Known rows, with every way that one mark hangs from another:
P{N{K{A{G} Q{T{M}}}}}: -18.6  -9.2  0.1  15.0  1.5  29.6  46.0  -24.0  -5.9  -1.7  -11.3  6.2  1.9  1.1  -6.8  15.9  -26.8  16.5  59.2  26.8  9.4  1.0
T{Q{K{N}}}: -7.4  -1.8  -1.0  1.4  -17.1  11.4  0.4  -13.8  -15.3  27.0  -10.7  3.1  -4.2  -3.4  21.9  -14.3  -18.5  -0.5  4.9  27.7  15.3  5.7
E{D F{W}}: -4.3  -22.4  -3.4  -12.8  -19.8  -2.9  -13.3  4.1  -2.7  7.6  5.5  -3.6  5.3  6.3  1.3  -9.8  -16.4  7.6  -61.9  -5.0  1.6  -14.9
K{Q}: -9.4  5.1  2.0  1.5  -1.0  8.2  7.7  -12.1  -6.2  3.0  -5.9  -0.6  -7.0  6.5  1.6  -1.2  -14.3  2.5  -5.6  -12.2  -0.4  9.4
X{F}: 1.3  1.7  2.2  -4.3  -6.2  -6.5  -1.9  1.0  -10.7  9.2  -0.5  -10.8  2.0  -4.1  4.7  -14.7  -7.5  -5.3  -3.5  -9.3  2.9  -5.6
P{N{K}}: -5.8  0.7  -2.5  10.5  4.4  14.6  21.1  -4.7  -4.1  2.5  -5.4  3.7  1.6  -2.2  12.1  7.2  -0.9  6.4  30.5  15.5  -3.8  -15.7
K{A Q{T}}: -30.0  -10.9  -0.1  3.2  -5.3  7.6  30.1  -17.0  -2.0  -1.0  -8.9  -2.8  -12.5  3.9  -10.8  4.9  -19.6  0.5  19.5  8.5  9.8  16.9
N{K{A}}: -31.7  -4.3  -1.2  7.3  5.1  9.2  15.7  -1.5  -5.0  -8.8  -8.6  3.4  -1.4  1.2  2.4  0.4  1.7  3.9  38.8  6.7  0.9  3.4
T{L M Q{K{A{G} N}}}: -10.6  -17.0  -0.4  3.2  -7.0  26.2  25.1  -6.6  -27.8  24.3  -13.9  7.1  18.1  -1.1  5.4  -9.6  -32.2  13.1  54.2  38.1  26.1  10.2
K{A{G} N Q{T}}: -26.5  -14.8  1.6  8.3  -1.7  25.5  47.2  -24.9  -15.3  4.8  -9.0  -1.1  -0.7  10.2  -23.9  11.2  -32.4  13.9  24.5  15.1  12.0  12.8
T{L M Q}: 6.5  -1.8  0.7  -6.0  -6.7  5.5  6.3  5.2  -19.5  17.0  -6.2  2.2  13.5  -7.3  3.1  -17.3  -19.4  2.8  35.9  14.7  15.0  9.0
G{F{X}}: 1.7  -5.7  -4.0  0.7  0.5  -11.2  -5.5  -3.0  8.8  19.6  1.6  -12.2  2.9  0.0  -6.6  -12.7  7.6  0.6  10.9  -8.0  3.1  -3.4
Q{K{A{G{F}} N} T}: -13.4  -19.8  -5.2  11.7  -7.1  13.2  29.9  -21.6  -1.1  32.0  -7.0  -5.5  4.7  0.4  -2.6  1.3  -19.4  5.6  24.5  33.7  20.5  6.2
P{N{K{A Q{T{L}}}}}: -30.0  -12.0  -3.8  13.2  3.9  20.9  58.4  -8.4  -12.9  12.5  -14.2  -1.1  1.1  3.2  7.7  8.0  -21.2  7.7  58.9  18.3  4.3  -6.1
P{N}: 6.9  -5.5  -2.5  4.8  2.3  12.1  14.7  -2.8  -2.4  -1.5  -0.5  2.1  -0.6  -2.5  0.1  9.9  -2.0  3.9  12.2  17.7  -0.9  -14.4
K{A N Q{T{M}}}: -27.1  -11.7  1.4  3.1  -3.2  16.7  37.1  -25.2  -14.9  -3.5  -7.0  0.7  -2.6  6.2  -18.3  7.1  -14.5  10.0  27.3  40.9  21.7  19.1
A{G{F{W X}}}: 0.9  -10.2  -6.0  1.0  -5.7  -5.4  -1.3  -5.8  11.9  21.2  0.3  -7.5  7.2  6.7  -20.7  3.0  -13.6  12.6  -1.3  -21.3  0.6  -10.3
F{W X}: -18.2  -12.1  -4.2  -4.3  -12.5  -16.2  -1.2  1.1  14.5  7.5  -1.8  -2.2  -3.1  10.7  -4.6  9.6  0.6  8.9  -9.2  -4.4  1.3  -16.4
N{K{A Q{T{M}}}}: -34.8  -2.1  1.3  8.2  -2.8  10.7  29.8  -20.6  -3.8  -1.3  -12.4  2.4  -4.2  2.6  0.6  1.3  -14.6  6.8  46.0  18.3  12.8  17.6
T{L M Q{K{N}}}: -0.2  -5.9  -0.8  -0.4  -10.7  13.6  12.9  -4.2  -24.6  35.1  -11.2  4.4  15.0  -3.6  22.6  -17.6  -21.0  5.8  32.6  39.7  24.7  6.8
Q{K{N}}: -7.3  -4.4  -1.2  6.1  -4.9  8.2  7.6  -10.4  -6.1  20.0  -5.4  2.0  1.8  4.8  21.2  -0.1  -2.2  3.5  -2.4  27.2  10.6  -3.0
K{A{G} N Q}: -25.3  -11.0  2.2  7.4  5.9  31.8  33.7  -19.1  -22.5  -6.4  -8.8  3.2  0.7  13.2  -24.6  10.1  -26.3  17.0  20.3  4.4  5.7  11.4
E{D}: 4.9  -10.9  0.6  -4.2  -1.7  13.2  -7.4  -0.5  3.6  3.4  1.7  0.1  2.1  3.7  15.0  -3.7  -6.5  0.8  -21.9  2.7  0.9  -0.4
K{A N Q{T}}: -33.5  -12.8  -0.4  4.9  -3.4  15.2  41.3  -21.6  -14.9  3.1  -8.8  -2.7  -7.6  8.2  -14.8  5.9  -17.2  6.0  18.9  26.6  14.0  13.7

Rows:
-9.7  -19.2  0.1  8.5  -10.0  9.1  19.7  -18.6  10.2  11.0  -6.8  4.3  4.3  -1.7  2.1  9.6  -20.3  7.7  35.9  38.4  23.4  10.6 -> Q{K{A{G}} T{M}}
-19.1  -17.3  -1.0  10.3  -0.1  22.6  20.8  -12.8  -9.6  8.0  -8.7  5.4  4.5  7.3  2.4  8.5  -15.0  11.5  21.2  26.2  12.1  1.4 -> Q{K{A{G} N}}
-13.4  4.9  -0.9  11.7  3.4  21.0  27.6  -14.6  -8.9  4.7  -10.3  3.3  -3.7  3.2  13.4  6.0  -12.7  8.5  26.5  6.2  -3.8  -8.4 -> P{N{K{Q}}}
-35.2  -5.9  0.1  8.1  1.3  10.6  43.8  -10.5  -11.0  9.3  -14.1  -0.1  5.4  4.8  4.4  -1.4  -18.3  8.0  57.8  13.8  12.8  13.8 -> N{K{A Q{T{L M}}}}
-25.5  -15.1  -2.4  6.9  -1.7  14.2  15.7  -10.1  -8.7  6.4  -8.2  3.7  -1.6  5.2  10.3  4.1  -1.0  4.6  14.7  35.9  14.2  2.0 -> Q{K{A N}}
-33.9  -5.5  1.5  13.0  -1.4  18.0  39.3  -20.4  -4.5  5.1  -14.2  0.9  -2.2  6.0  -4.4  5.1  -30.3  10.3  43.3  -4.5  4.0  12.5 -> N{K{A{G} Q{T}}}
1.9  -10.9  -1.8  4.3  -9.5  -5.6  23.0  -4.1  5.0  36.2  -5.8  -1.8  13.1  -2.1  26.6  -2.7  -13.0  0.6  27.9  34.1  21.9  1.2 -> Q{K T{L M}}
-16.9  -16.8  2.0  5.4  0.9  18.0  45.9  -12.2  -10.3  7.1  -9.5  -0.3  10.5  6.4  -19.6  7.7  -36.4  13.4  48.0  7.2  15.2  15.8 -> K{A{G} Q{T{L M}}}
-13.1  -25.4  -1.5  9.9  -3.4  16.6  46.4  -10.3  -10.0  27.9  -8.9  1.6  20.3  4.1  3.4  7.5  -23.6  13.7  50.5  48.6  27.4  3.3 -> Q{K{A{G} N} T{L M}}
-19.4  -23.0  -2.9  6.2  -4.9  8.0  41.5  -7.6  -9.6  26.0  -8.4  0.0  13.7  1.8  12.4  2.9  -9.9  6.8  44.9  58.7  29.5  4.4 -> Q{K{A N} T{L M}}
-7.1  -3.9  1.3  2.3  -1.9  9.8  42.9  -14.4  -19.5  24.6  -5.5  -3.8  11.8  7.7  -1.6  -0.7  -20.2  9.9  21.5  26.2  17.7  8.5 -> K{N Q{T{L M}}}
-21.3  -9.9  -1.7  0.8  -15.8  11.0  -1.7  -9.7  -7.8  11.7  -13.6  4.5  -11.4  -6.2  14.9  -12.1  -19.2  -3.8  21.5  20.6  15.2  12.5 -> T{Q{K{A}}}
-20.4  -17.4  -8.3  6.6  -6.3  16.2  13.8  -15.2  -5.4  20.5  -7.9  0.3  3.1  7.3  -7.5  8.1  -16.1  12.4  4.6  18.8  13.9  -1.0 -> Q{K{A{G{F{W}}} N}}
-19.3  -18.7  -1.9  6.3  -10.0  8.1  24.6  -20.1  -0.8  12.2  -6.5  3.0  1.8  -0.1  6.7  6.7  -5.0  5.3  29.1  64.0  29.4  9.3 -> Q{K{A N} T{M}}
-18.9  -22.3  -3.7  10.6  0.0  14.1  16.6  -15.0  -2.2  23.3  -7.4  -4.1  6.7  7.8  -2.9  -1.2  -8.6  12.2  29.5  20.1  14.4  -2.3 -> Q{K{A{G{F{X}}} N}}
-28.5  -4.6  2.7  11.7  -1.0  19.1  35.3  -23.3  -4.6  0.6  -12.4  4.1  2.2  4.4  -7.6  6.3  -28.1  13.9  51.4  8.9  10.8  16.8 -> N{K{A{G} Q{T{M}}}}
-5.0  -5.4  -2.3  0.2  -12.5  6.0  9.1  3.8  -15.1  38.4  -13.4  -0.4  5.1  -4.2  30.3  -19.7  -26.2  -3.8  22.3  7.6  12.0  2.5 -> T{L Q{K}}
-15.9  -15.8  -1.0  9.0  -2.1  16.3  9.9  -8.7  2.1  4.9  -9.0  5.1  0.2  3.4  5.7  7.3  -16.6  6.6  21.6  10.4  8.3  3.6 -> Q{K{A{G}}}
-7.9  -8.2  -8.6  -3.8  -9.1  -17.1  -8.1  -2.3  13.3  21.1  0.7  -10.6  -0.8  4.8  -10.9  -2.7  3.7  4.6  -9.3  -10.1  3.5  -10.0 -> G{F{W X}}
-7.9  2.3  -0.3  11.3  -2.4  16.5  34.2  -21.9  -3.2  9.3  -8.5  3.2  -1.1  -1.2  10.9  8.1  -15.6  9.6  37.3  28.2  7.9  -2.6 -> P{N{K{Q{T{M}}}}}
-11.0  -30.6  -2.5  -12.5  -21.2  -12.0  -12.4  4.6  5.2  12.3  5.1  -7.4  6.3  11.2  2.4  -11.0  -11.1  11.6  -49.7  -6.9  2.3  -23.1 -> E{D F{W X}}
-18.2  -13.2  -0.6  5.4  -12.4  24.6  12.0  -16.1  -18.3  16.3  -13.7  6.1  -1.8  -1.5  4.4  -6.7  -29.6  6.9  25.9  26.9  16.8  9.5 -> T{Q{K{A{G} N}}}
-16.4  -15.9  0.3  6.0  6.8  24.4  26.3  -7.2  -16.5  -9.4  -3.2  3.9  7.8  6.6  -25.8  10.9  -12.0  14.4  25.6  16.4  6.0  2.0 -> K{A{G} N}
-28.7  -8.1  1.6  11.7  2.8  18.7  48.5  -13.1  -11.3  11.3  -14.3  1.5  11.7  6.0  -3.9  2.9  -32.2  14.9  64.1  4.0  10.9  12.7 -> N{K{A{G} Q{T{L M}}}}
-26.1  -24.0  -7.6  7.2  -7.8  8.9  14.3  -14.6  1.5  24.0  -8.0  -2.8  3.7  11.3  -6.6  7.2  -11.9  15.4  13.4  18.0  14.7  -7.4 -> Q{K{A{G{F{W X}}} N}}
-23.9  -10.1  -1.3  16.4  1.3  28.4  49.6  -21.0  -6.3  3.3  -12.8  2.8  -2.5  2.8  -3.2  14.9  -29.2  13.1  51.0  14.1  2.5  -3.2 -> P{N{K{A{G} Q{T}}}}
-9.7  -10.4  -0.9  5.6  -2.1  15.8  25.7  -26.4  -1.8  7.1  -6.0  -4.5  1.3  0.4  -29.5  1.5  -29.6  9.6  33.7  7.1  16.9  24.3 -> K{A{G{F}} Q{T{M}}}
9.1  -7.9  -1.6  4.8  2.0  -0.2  1.1  -5.9  7.4  20.1  1.1  -9.3  10.9  2.3  -15.8  -5.8  -9.9  9.4  16.7  -19.3  0.4  -4.5 -> A{G{F{X}}}
-13.6  -24.3  -6.6  11.5  -2.0  12.8  45.9  -8.7  -10.0  45.0  -8.9  -8.8  16.2  2.7  2.4  -2.3  -24.8  6.7  40.4  28.5  20.3  1.4 -> Q{K{A{G{F}} N} T{L}}
